Each row was made from one path, in order. Every step used is in the known rows, and no mark comes twice. Write each row's path.
In the rows, 128 means zero.
Known rows:
domul/dezan: [152 140 146 147 124 134 153 128 120 140 123 113 137 155 128  99 154 148
 171 158 157 114 136 130 166]
viloruz/turo: [125 150 126 118 127 148 123 101 152 139 175 121 113 149 133 125 122 119
 163  98 149 155 101 101 136]
viloruz/turo/neki: [115 159 150  89 142 162 108 135 152 117 184  79  82 152 122 154 101  81
 152  84 138 197  87  89 126]
neki/turo/dezan: [119  95 109 143 128  88 147 163  82 128 125 136 140 183 138 115 151  83
 119 142  98 117 130 130 113]
kime/domul: [115 135 152 132  88  67  98 128 133 150 143 109 108 152 130 175 138  79
  94 115 163 121 132 116  96]
kime/domul/dezan: [130 144 158 139 113  75 119 119 129 166 116 105 133 143 127 153 156 116
 145 151 179 113 123 132 135]
viloruz/neki/dezan: [124 125 148 113 138 125 155 159  89 137 149 130 132 121 133 164 155 169
 112 125 159  85 164 116 130]
domul/dezan/viloruz/turo: [110 156 138 118 158 193 111  74 187 147 136 131 161  86 107  82 122 181
 201 134 125 156 102 146 176]
domul/dezan/viloruz: [118 128 153 141 127 177 122 110 162 131 117 130 159 109 103  81 143 173
 157 157 111 119 138 159 173]
kime/domul/dezan/turo/neki: [122 184 130 105 125  74 116 130 135 135 130  40 115 115 135 177 108  78
 131 157 169 140 131 106 100]
dezan/viloruz/turo/neki: [ 86 150 153  86 145 202  76 117 192 108 172  98 105 105  99 133  86 114
 136  80  95 199  88 122 129]
kime/domul/dezan/viloruz/neki/turo: [ 86 119  94 128 138  56  96 108 138 124  96 148 158  81  74 127 207 147
 126 144 138  99 106 173 100]
turo/dezan: [118 112 138 138 124 129 132 155  94 151 140 122 136 175 143 132  96  97
 124 118 138 115 143 123 143]
dezan/domul: [170 131 122 145  87 145 136 137 126 126 150 155 105 128 156 114 123 137
 133 121 125 132 133 137 138]
dezan/domul/kime: [167 119  93 137 128 170 142 106 106  87 131 194 119 132 142 112  71 156
 101  81 100 129 110 133 142]
neki/turo/dezan/domul: [157  99  90 149 117 102 150 163  81 128 125 172 135 147 164 109 133 109
 132 135  84 125 124 151 127]
kime/domul/dezan/viloruz: [102 132 165 132 116 113  84 105 172 156 109 119 158  96 101 132 144 141
 136 143 136 122 126 160 138]
kime/domul/dezan/neki/turo: [161 141 151 139  87  26 152 130 137 176  64 102 130 160 140 154 230  87
 122 195 175 116 133 127  84]
viloruz/dezan/neki/turo: [158 103 164 189  79  51 147 124 165 133  75  93  90 144 139 123 218  96
 106 190 154 109 158  86  89]
neki/turo/dezan/domul/kime: [151  90  61 137 157 126 146 130  60  92 110 205 147 147 154 105  86 130
 109 101  57 126  99 146 131]
viloruz/dezan/turo: [138 138 124 187 105  87 120  89 167 116 126  83 105  98 141 130 108 124
 129 168 167  92 181  76 113]
viloruz/neki/turo/dezan/domul: [136  97  51 140 138  94 140 163  56 117 125 187 134 120 139 117 140 133
 134 111 127  99 115 155 113]

Which path is each row?
[129 164 116 105 110 130 133 148 132 102 162  62  90 131 135 150  84  71
  96 131 127 140 147  92  85]	dezan/turo/neki
[178 137 141 150 102  91 187 139 135 148  64 112 128 167 140  96 228 117
 145 206 152 115 143 125 114]	domul/dezan/neki/turo
[160 168  94 137 121 121 162 104 131 131 124  96 149 118 145 105 122 145
 167 190 159  98 160 119 136]	domul/dezan/turo
[ 86  81 120 137 130 126 111 142 120 126 115 157 165 136 112 100 139 109
 102 140  50 120 129 157 118]	neki/turo/dezan/viloruz
[ 97 125 211  88 137 188 115 176 154 118 150  89 131 113 123 162 116 131
  86 133  62 160 155 133 139]	turo/neki/dezan/viloruz
[109 133 123 117 151 148 125 116 121 169 159 126 136 155 148 135  75 113
 170  94 151 153 109 106 154]	viloruz/turo/dezan
[138 141 150 117 121 147 131 120 146 196 119 104 128 157 161 151  91 101
 154 113 183 153 130  98 132]	viloruz/turo/dezan/neki
[108 116 193 120 126 174 126 140 152 141 133 129 161 107 137 140 133 165
  95 150  72 120 174 143 145]	neki/dezan/viloruz
[ 98 163 159  90 163 207 101 107 184 122 148  88 129  98  94 105  99 145
 186 113 116 198  85 133 170]	domul/dezan/viloruz/turo/neki
[136  89  24 130 177 117 144 134  44  82 105 216 141 118 126 108  90 151
 106  73  99  96  95 150 120]	viloruz/neki/turo/dezan/domul/kime
[161 130 156  90 162 192 154 168  92  87 143 138 113 126 160 165  62 152
  89  98  66 168 122 117 150]	turo/neki/dezan/domul/kime
[ 85 171 165  79 157 146  64  97 187 149 142  74 125  90  94 160 107 115
 164 108 137 203  70 137 144]	kime/domul/dezan/viloruz/turo/neki
[ 89  98  85 132 123 114 112 128 135  85 126 170 136 100  78  98 187 145
  98 117  98  91 125 154  89]	dezan/viloruz/neki/turo
[157 121  99 111 169 163 161 130  73 102 127 199 135  90 154 152  92 210
  99  84 120 101 136 137 148]	viloruz/neki/dezan/domul/kime
[163 101 120 182 137 140 119  85 135  86 112 170 105  95 136 110  74 169
 124 103 121 126 132 106 155]	viloruz/dezan/domul/kime
[ 87 112 114 121 121 156  96 116 146 106 136 159 126  89  83 114 127 158
  97  91 136  95 138 151 119]	dezan/viloruz/neki
[150 119 168 136  94 133 143 155 113 182 100 106 129 178 156 143 108  91
 104 137 173 114 166 113 120]	turo/dezan/neki
[116 109  79 136 123  73 145 142  94  92 133 153 106 146 105 116 200 117
 110 121 139  88 119 126  89]	viloruz/neki/turo
